(in the rows, 128 means zero)
Known rows, with every step that occurs:
bamit > nobuv: [110  99 143 140 120 149 108  58 180  91 105  81 127 147 202 110 110 175
 139 159 131 122 144 122 197 137 142 170 162 145 175 146 117  82 124 117
 119  98 109 124 164 141 127 151 134 121]
musodo > liren > lozi: [151  95  93 153 128 128 143 146 126  98 120 148 104 166 134 132  83 153
 171 147 125 158 114 167 133 142 172 183 177 141 152 177 123 157 178 150
 132 159 115 139 132 163 163 146 142 137]
bevodo > musodo > liren > miren: [127 178  68 166 164 103 155 114 120  98  94 150  98 126 117 105 101 157
 189 159 113 115 116 181 149 165 158 178 154 138 145 162 103 108 204 142
 173 150 127 106 114 192 158 126 103 152]
nobuv > geleri: [125 117 126 137 139 104 116 108 133 128 112  91 108 131 185 127  92 148
 183 152 155 161 118 107 149 149 139 158 129 163 151 157 152 144 119  99
  95 125 111 143 106 205 141 176 110  78]
dovo > limi > liren > musodo: [139 138 109 166 192  98 199 109 158 129  99 117 139 129 144 159 131 183
 168 207 107  57 150 158 136 142 144 167 118 112 185 148 112 118 151 113
 166 148 139 166 111 119 147 107 145 131]
musodo > liren > limi > dovo > voze: [189 120  96 204 143  87 157 161 128 145  84 128 125 156 150 140 117 193
 144 141 133 102 152 138  93 162 151 175 133 136 139 189 159 125 216 127
 133 142 124 119 128  87 185 137 148 193]
geleri > voze > dovo: [104 114 131 156 130 124 120 115 168 162 133 111 136 150 135 110  90 106
 136 159 141 100 105 127 142 166 125 186 137 117 155 158 126 168 165 126
 138 129 134 160 134 167 167 139 175 120]
vusonu > bevodo > musodo: [119 137 114 134 154 114 128 121 159  96  81 115 120 141 158 124 127 159
 169 181 132 116 114 145 175 167 116 146 151 137 124 168 119  88 155 134
 104 106 115 116 134 190 109 158  89  92]
lozi > vusonu > bevodo: [127 100 105 168 115 138 120 124 133 103 119 127  80 173 166 125 112 133
 176 158 170 128 107 113 165 141 156 141 184 109 108 163 146  85 143 179
 105 119  99 118 142 172 119 195 141  89]
musodo > liren > lozi > vusonu > bevodo: [158  75  86 181 110 131 127 190 104  97 127 173  63 182 113 126 103 127
 186 159 152 164 101 170 127 140 187 155 196 111 102 170 144 122 164 206
 127 160 101 131 144 169 130 187 155 112]
vusonu > bevodo > musodo > liren > lozi > voze: [175 127 119 164 141  89 141 207 145  71 102 143  82 186 120 108 140 135
 189 174 126 124 111 210 118 134 175 135 141 137  92 169 117 122 195 143
 115 148 105 111 139 189 112 154 112 115]
musodo > liren: [145 107  84 156 135 124 132 107 130  93 101 127 102 182 159 126  72 173
 171 144 130 128 114 127 118 143 164 194 176 153 164 166 139 115 179 142
 120 142 118  98 128 177 156 153 146 156]
vusonu > bevodo: [133  95 114 133 130 114 116 103 154  94 105 115 113 164 171 118 104 165
 178 161 148 114 106 118 157 145 134 158 154 116 136 170 131  88 143 157
  79  96 118 120 146 173 116 183 110  93]
bevodo > vusonu > lozi: [125 115 114 148  89 136 151 119 167 105 113  93 122 148 185 162  85 203
 156 148 122 150 105 137 156 153 139 204 149 158 129 160 109 106 168 126
 112  98 144 162 116 183 179 132 136 108]
voze > dovo > limi: [135 121 119 154 104 111 138 117 169 148 107 130 164 146 150 134  91 189
 127 168 134  94 147  68 154 159 126 161 133  99 146 150 125 191 119 112
 151 143 109 130 107 131 184 130 150 131]
dovo > limi > liren > lozi > voze: [186 143 153 159 140  87 170 172 157 109 142 119 111 179 137 153 149 156
 158 179 131  80 154 159 126 105 162 122 107 101 158 148 113 146 154 112
 131 162 130 175 134  94 138 128 151 108]
dovo > voze > geleri > nobuv: [153 108 148 127 138 132  94  86 176 128 101 122 150 144 172 134 115 178
  82 134 126  92 168  79 187 175  73 177 126  94 142 138 140 155  73 149
  91  96 143 130 153 136 157 154  91 171]
liren > musodo: [114 122 101 152 174 124 176  83 164 107  99 104 134 125 176 136 107 143
 167 157 135 115 110 154 165 142 144 174 159 130 157 173 119 131 161 105
 145 126 112 143 114 183 157 133 134 125]
liren > miren: [121 147  96 155 140 114 144  66 140 110 125 125 110 131 157 103  96 152
 182 136 143 112 114 133 178 138 143 171 147 106 151 170 110 111 174 141
 139 124 127 141 127 162 161 152 114 118]
geleri > voze: [121 136 143 143 152 128 126  92 161 121 133  93 115 170 153 129  99 111
 146 152 146 109 114 141 155 150 116 189 140 130 180 159 117 131 187 113
 106 128 127 143 133 174 134 148 150 111]
limi > dovo > voze > lozi: [125 111 100 151 172 100 158 134 158 146 102  88 127 137 185 124 162 149
 129 148 106  98 157  96 162 101 117 152 135  88 172 111 124 152 148 123
 117 123 135 139 160  82 128 158 139 158]
dovo > voze > lozi > vusonu > bevodo > musodo: [121 129 108 178 177 110 141 195 154 131  88 138  83 144 144 122 194 118
 160 205 110 116 144 122 177 124 123 135 157  74 100  82 101 128 148 168
 125 134  96 134 156 152  79 185 115 118]
limi > liren > lozi: [138 104 113 138 160 123 160 133 140 121 131 114 109 141 143 155 117 136
 171 175 128 121 124 176 152 130 157 154 158 133 168 168 113 123 152 149
 132 143 148 197 152 129 149 138 147 107]
bamit > nobuv > geleri: [112  97 155 139 121 117  91  87 149 114 106  66 111 120 206 105 109 164
 166 169 142 158 142 122 181 144 143 158 128 168 161 135 143 106  94 101
 101 100 105 136 146 180 119 169 115  82]
liren > lozi: [132 105 117 132 129 133 148 117 154 107 128 124 126 137 154 144  99 138
 155 147 147 153 123 152 177 134 143 166 168 126 145 176 115 162 153 124
 125 147 110 170 133 156 158 150 131 101]
bevodo > musodo: [114 161 109 132 159 130 144  96 162  96  90 100 133 130 165 141 112 154
 147 168 133 126 131 137 177 163 122 157 165 156 150 162 115 118 164  94
 132 131 114 126 118 187 145 131 114 114]
dovo > limi > liren: [152 139 126 151 154 105 157 110 143 120 113 112 129 161 148 164 118 194
 153 188 121  70 160 111 143 141 138 162 124 118 185 139 121 107 138 126
 127 141 143 150 124 110 137 134 142 124]
bamit > nobuv > geleri > voze > lozi > vusonu: [ 83  95 164 156 146 129 105 140 130 155 160  82  60 137 169  86 161  73
 155 193 137 152 141 144 171 104 151 141 132 118 170  75 135 147 123 125
 129 122 102 157 149 177  83 169 166  85]
vusonu > lozi > voze > dovo: [152 104 119 153  71 116 141 141 186 114 137  91 125 134 196 123 106 146
 143 144 137  82  86 117 114 121 193 171 140 133  98 175 134 143 163 128
 126  81 107 124 146 173 178 136 172 121]
dovo > limi > liren > miren: [145 168 111 161 161  83 167  97 131 133 124 140 118 134 127 131 122 184
 178 182 122  55 147 135 153 136 146 156 106  83 176 141 101 103 159 148
 160 144 151 161 123 104 145 128 121 123]
bamit > nobuv > geleri > voze: [104 118 180 142 141 118  84 101 153 137 131  61 103 139 171  98 119 119
 158 174 143 141 133 151 170 152 123 178  99 158 177 130 140 111 121  97
  96 104 120 157 149 185  99 160 134  76]
liren > limi > dovo: [145 118 110 152 128 111 166 100 136 135 112 100 140 126 177 142 111 172
 135 135 166 109 141 139 129 150 141 128 156 143 147 218 164 120 202  99
 132 116 127 137 110 121 191 116 142 143]
geleri > nobuv > bamit: [139 107 130  77 129 129  99  77 156 101 150 119 140 150 204 106  76 161
 141 122 167 114 132 112 146 148 119 186 147 138 156 151 121 126  99 127
 118 115 171 143  94 157 157 127 141 116]
nobuv > geleri > voze: [121 138 157 141 157 102 107 120 130 147 138  82  99 147 156 117  99 103
 174 161 152 145 108 135 146 159 121 178 100 154 167 150 142 153 156 100
  90 135 125 163 113 208 125 167 128  70]
lozi > voze > geleri: [147 127 146 139 111 126 122  91 173 102 124  87 128 175 182 121 107 148
 138 129 143  96 150 118 153 132 147 129 133 122 133 150 163 121 134  98
  87 107 106  87 139 185 174 148 118 142]
lozi > voze > dovo > limi > liren > miren: [157 162 121 192 133  58 164 137 156 155 137 134 113 151 120 100 138 162
 176 174 130  31 141 127 117 119 173 129  84  71 135 135 108 134 148 136
 183 148 152 157 128  98 176 127 161 138]

Rows:
[152 110 163 124  73 137 123 113 181  99 134  88 116 169 191 136 106 200
  97 126 140 103 133 133 143 153 122 164 127 129 107 158 141 125 103 129
  95  63 170 131 125 190 183 110 115 151] : bevodo > vusonu > lozi > voze > geleri > nobuv
[131  94 139  68 114 140  92  70 155 126 145 115 169 136 190 109  65 168
 114 118 152 109 161 111 154 168 103 175 134 125 146 145 148 133  64 126
 101  99 166 119  97 175 184 118 108 141] : voze > geleri > nobuv > bamit
[147 109 132 132 145 126 114  90 164 144  97  98 160 129 177 138 127 186
  58 115 137  77 177  85 176 175  69 146 126  93 150 159 165 140  69 142
  99  94 169 127 162  93 166 142 104 180] : limi > dovo > voze > geleri > nobuv
[ 86  90 174 125 158 112 101 116 148 152 144  66  90 126 166  77 153 101
 160 194 117 137 140 149 169 108 127 165 107 133 190  81 118 151 128 108
 101 102 116 156 157 182  76 151 134  90] : bamit > nobuv > geleri > voze > lozi
[110 114 187 160 112  94  90 134 168 181 125  89 144 127 137  97 116 150
 128 193 135 117 159 112 160 165 110 168  65 120 162 110 134 182  92  92
 132 130 118 164 130 149 128 135 149  86] : bamit > nobuv > geleri > voze > dovo > limi
[158 105 151 102 128 127  80 108 175 141 124 120 175 142 183 118  93 174
 106 121 132  99 178  97 164 172  81 198  98 103 134 115 132 140  59 134
  91 108 166 139 120 137 182 139 101 157] : dovo > voze > geleri > nobuv > bamit
[143 121  92 150 152 105 128 149 133  85  72 137  96 165 133 117 106 171
 182 183 117 115 111 161 131 166 149 172 165 154 127 161 129  84 181 157
 115 121 117  84 132 203 114 157  99 125] : vusonu > bevodo > musodo > liren
[ 93 133 128 151 178 124 147 172 137 136 133 127  66 154 120 108 173  69
 163 212 133 108 117 166 159 129 121 131 159  91 131 101 104 126 187 160
 126 131 109 132 140 198  71 152 141  94] : geleri > voze > lozi > vusonu > bevodo > musodo
[167 125  94 199 131 113 146 182 108 107  90 173  72 155 114 128 121 152
 178 194 156 128 119 184 108 180 181 142 185 149  79 182 152  93 222 165
 149 142  88 101  98 195 141 144 130 141] : lozi > vusonu > bevodo > musodo > liren > limi
[104 103  97 153 140 146 150 115 129 118 142 121  79 159 179 125 133 111
 154 165 140 136 134 101 162  96 166 134 202  99 152 116 129 150 153 144
 142 139  94 128 128 162 130 162 165 131] : voze > lozi > vusonu
[119 114  94 164 201 113 190  97 157 125 104 100 120 124 160 146 126 146
 185 184 113  77 114 182 136 143 164 167 152 138 175 162 116  87 162 126
 159 127 150 173 132 153 146 126 152 129] : limi > liren > musodo
[142 136 105 165 155 107 141 119 164 137  87  78 140 144 186 143 127 167
 130 124 129 101 151  97 166 143 110 163 127 111 157 163 139 118 148 114
 114 130 140 139 156  91 155 168 138 143] : limi > dovo > voze
[157 115 167  81 102 123  91  92 168 103 156  98 146 172 203  91  93 154
 120 106 162  91 160 117 134 139 128 147 111 122 130 143 153 124  80 102
  95  97 159  99 103 174 178 118 120 144] : lozi > voze > geleri > nobuv > bamit
[156 119 165 107 114 130 104  74 175  88 134 102 122 177 189 109 112 157
  97 124 159  77 146 103 154 147 115 128 143 114 137 167 161 138  92 116
  93  86 137  93 132 172 156 137 107 161] : lozi > voze > geleri > nobuv
[137 120 146 165 149 100 161 183 154 187 148 143 145 145  73 150 128 120
 132 209 116  76 141 166 129 155 126 168  94  89 167 141 103 199 149 144
 167 172 157 224 137  97 157 107 185 110] : geleri > voze > dovo > limi > liren > lozi
[139 137  89 149 154 122 156 163 135  96  89 151 116 140 113 139 105 146
 165 169 111 158 125 196 142 161 154 176 174 161 143 171 109 159 184 128
 157 168 112 134 118 183 153 123 120 133] : bevodo > musodo > liren > lozi
[172 128 136 156  63 101 149 157 195 122 136 110 149 141 178 138 114 184
 123 160 133  68 121  90 113 127 173 166 110 110 103 157 122 170 149 112
 126 105  99 121 123 144 171 119 164 120] : vusonu > lozi > voze > dovo > limi
[146 119 146 152  68 131 140 133 180 110 123  77 127 167 187 145  98 189
 137 132 122 120 135 145 143 144 144 165 118 140 102 147 140 103 146 105
  88  84 135 119 127 202 200 122 119 135] : bevodo > vusonu > lozi > voze > geleri
[137  84 111 181 151 112 129 175 150 131 111 139  75 173 156 116 170 122
 172 184 127 115 138  96 164 102 143 150 156  57 107  88 116 128 145 191
 102 121  94 136 166 135  89 208 132 123] : dovo > voze > lozi > vusonu > bevodo
[138 129  77 187 142 125 129 172 115  90  83 152  68 170 126 121 118 142
 179 181 136 134 111 159 135 165 171 151 192 142 103 157 144  78 177 180
 138 146 104  86 126 199 117 167 129 124] : lozi > vusonu > bevodo > musodo > liren
[150  96 127 172 130  97 158 174 163 144 141 113 107 157 137 125 133 116
 168 165 140  92 115 171 118 116 188 125 133 118 126 164 122 154 143 137
 159 150 149 187 152 124 174 138 184 123] : limi > liren > lozi > voze > dovo
[165 154 116 162 143 106 156 183 149  77 108 127  93 174 129 123 123 127
 164 158 127 138 124 201 126 131 174 150 154 158 125 163 115 152 203 106
 151 170 104 117 121 182 151 128 133 139] : bevodo > musodo > liren > lozi > voze
[164 110  82 172 128 104 166 124 110 126  99 124 120 149 153 131  89 187
 150 135 146 105 133 155  87 156 176 155 167 157 150 217 179 113 223 117
 145 133 129 106 107 129 192 114 156 174] : musodo > liren > limi > dovo
[113  76 102 150 139 134 134 138 129 116 134 136  67 167 166 109 144 117
 177 175 143 125 117 110 160  99 161 125 198  81 122 115 131 122 147 183
 108 111  98 120 145 170  93 187 142 107] : voze > lozi > vusonu > bevodo
[168 129 121 180 147  96 159 133 155 151  93 107 144 126 172 146 134 179
 125 141 147 101 159 120 137 155 124 150 123 121 138 188 149 130 199 104
 125 127 124 156 132  85 185 138 137 156] : liren > limi > dovo > voze
[147 108 134 101 137 118 102 112 158 154 116  94 184 127 191 116 106 177
  87 101 142  90 188 101 154 170  82 168  96  97 143 136 163 128  55 127
  99 107 191 132 127  97 185 128 115 167] : limi > dovo > voze > geleri > nobuv > bamit
[134 151  71 165 161  89 138 134 114  94  85 165  85 140 104  84 108 165
 209 170 115 102 102 191 142 166 155 167 143 121 115 165 106  76 198 180
 139 127 126  99 131 197 118 151  86 128] : vusonu > bevodo > musodo > liren > miren
[145  99 119 162 130 101 165 169 155 166 122 150 152 130 105 157 118 166
 143 199 116  94 152 141 140 148 148 147 120  99 149 148 108 194 117 147
 171 168 145 204 133  93 173 114 169 123] : voze > dovo > limi > liren > lozi
[175 121 135 167  92  89 163 175 179 136 135 108 133 142 160 149 132 179
 143 191 114  33 122 124  92 118 194 160  97 114 122 146 122 132 146 139
 140 103 138 148 141 116 163 109 176 125] : vusonu > lozi > voze > dovo > limi > liren
[175 111 103 171 124 112 143 117 122 111 113 148 110 164 145 130  80 181
 166 155 145 119 125 151  92 159 178 187 169 160 142 196 148 133 223 122
 135 132 104 107 100 171 185 129 144 168] : musodo > liren > limi
[113 137 126 183 191  88 191 148 167 192 114 119 152 131  95 142 132 130
 144 216 106  36 131 175 116 166 131 179  91  94 176 135 104 166 159 121
 192 157 156 201 120 123 154  92 185 138] : geleri > voze > dovo > limi > liren > musodo
[ 98 115  94 147 161 126 148 157 137 110 108 136  77 142 147 114 165 114
 169 199 132 125 127 137 172 119 145 116 189  99 112 109 113 118 156 161
 135 123  99 119 130 189  83 164 122 103] : voze > lozi > vusonu > bevodo > musodo
[148 111 103 195 150 107 179 171 134 170 124 124 101 126 162 136 178 131
 124 165 145 109 171 114 135 110 152 115 156  86 121 138 148 160 194 131
 156 141 104 155 129  82 157 145 171 169] : liren > limi > dovo > voze > lozi > vusonu
[127  91  91 182 156 108 145 178 134 151 105 114  87 155 168 119 184 127
 148 165 133 103 144  99 155  99 133 114 154  52 118 111 143 116 138 184
 114 124 123 133 176  88  92 194 149 130] : limi > dovo > voze > lozi > vusonu > bevodo
[173 105 156  96  84 145 113  92 181  82 148  97 128 141 203 126 113 168
  91 130 145  71 118 122 134 144 146 156 135 120 112 178 149 126 106 140
  81  48 132 100 147 184 154 113 111 148] : vusonu > lozi > voze > geleri > nobuv
[167  97  90 183 163  81 175 172 125 158  98 134 112 147 148 120 147 174
 141 161 108  95 163 141  90 117 158 161 139 114 150 143 143 160 221 131
 143 134 122 126 137  88 160 129 150 211] : musodo > liren > limi > dovo > voze > lozi
[123 124 108 158 137 138 147 181 137 101 113 152  93 131 123 137 145 108
 166 184 152 160 115 180 186 157 142 116 181 113  86 170 119 128 152 166
 138 154  96 161 132 180 116 164 119  72] : liren > lozi > vusonu > bevodo > musodo
[106  88 137 151 160 101 111 182 104 164 159 112  43 159 133  90 154  60
 193 196 158 144 102 139 137 114 142 132 128  96 124  95 145 157 145 168
  82 125 109 153 130 211  66 199 143  61] : nobuv > geleri > voze > lozi > vusonu > bevodo
[105  90 128 156 155 127 127 154 132 136 154 129  63 182 134 102 152  71
 168 187 148 108 109 141 149 109 138 145 166  71 134 113 120 128 180 183
 103 118 112 140 153 174  77 176 161 101] : geleri > voze > lozi > vusonu > bevodo
[162 116 127 172 132 111 148 122 152 171  91 105 172 111 160 146 126 189
 100 134 135  92 188 123 149 179 106 142 110 108 124 183 178 134 160 102
 113 113 122 133 136 107 212 126 106 181] : liren > limi > dovo > voze > geleri
[156 125 129 143 154 107 169 148 141 124 131 136 134 148 121 170 127 172
 154 195 121 103 156 152 152 134 143 154 124 107 173 152 108 151 139 137
 141 167 138 193 129  97 147 125 139 106] : dovo > limi > liren > lozi
[139 116 130 166 106 107 129 122 181 126 119  99 119 171 180 105 108 134
 151 137 151  94 114  99 132 125 165 140 145 123 117 163 137 151 151 106
 139 125 114 118 134 162 179 152 169 132] : lozi > voze > dovo
[104 111 148 151 138  92 104 145 142 189 130  94 117 131 134 107  93  92
 162 165 150 135 106 123 133 168 123 175 102 143 137 145 146 193 130 115
 121 136 132 174 113 205 157 157 156  85] : nobuv > geleri > voze > dovo
[125 141 146 161 120 107 131 129 170 168 129 126 159 158 118 127  97 139
 116 177 137  81 139  98 145 164 107 182 106  92 164 142 117 194 150 112
 145 148 125 155 116 141 162 126 170 122] : geleri > voze > dovo > limi
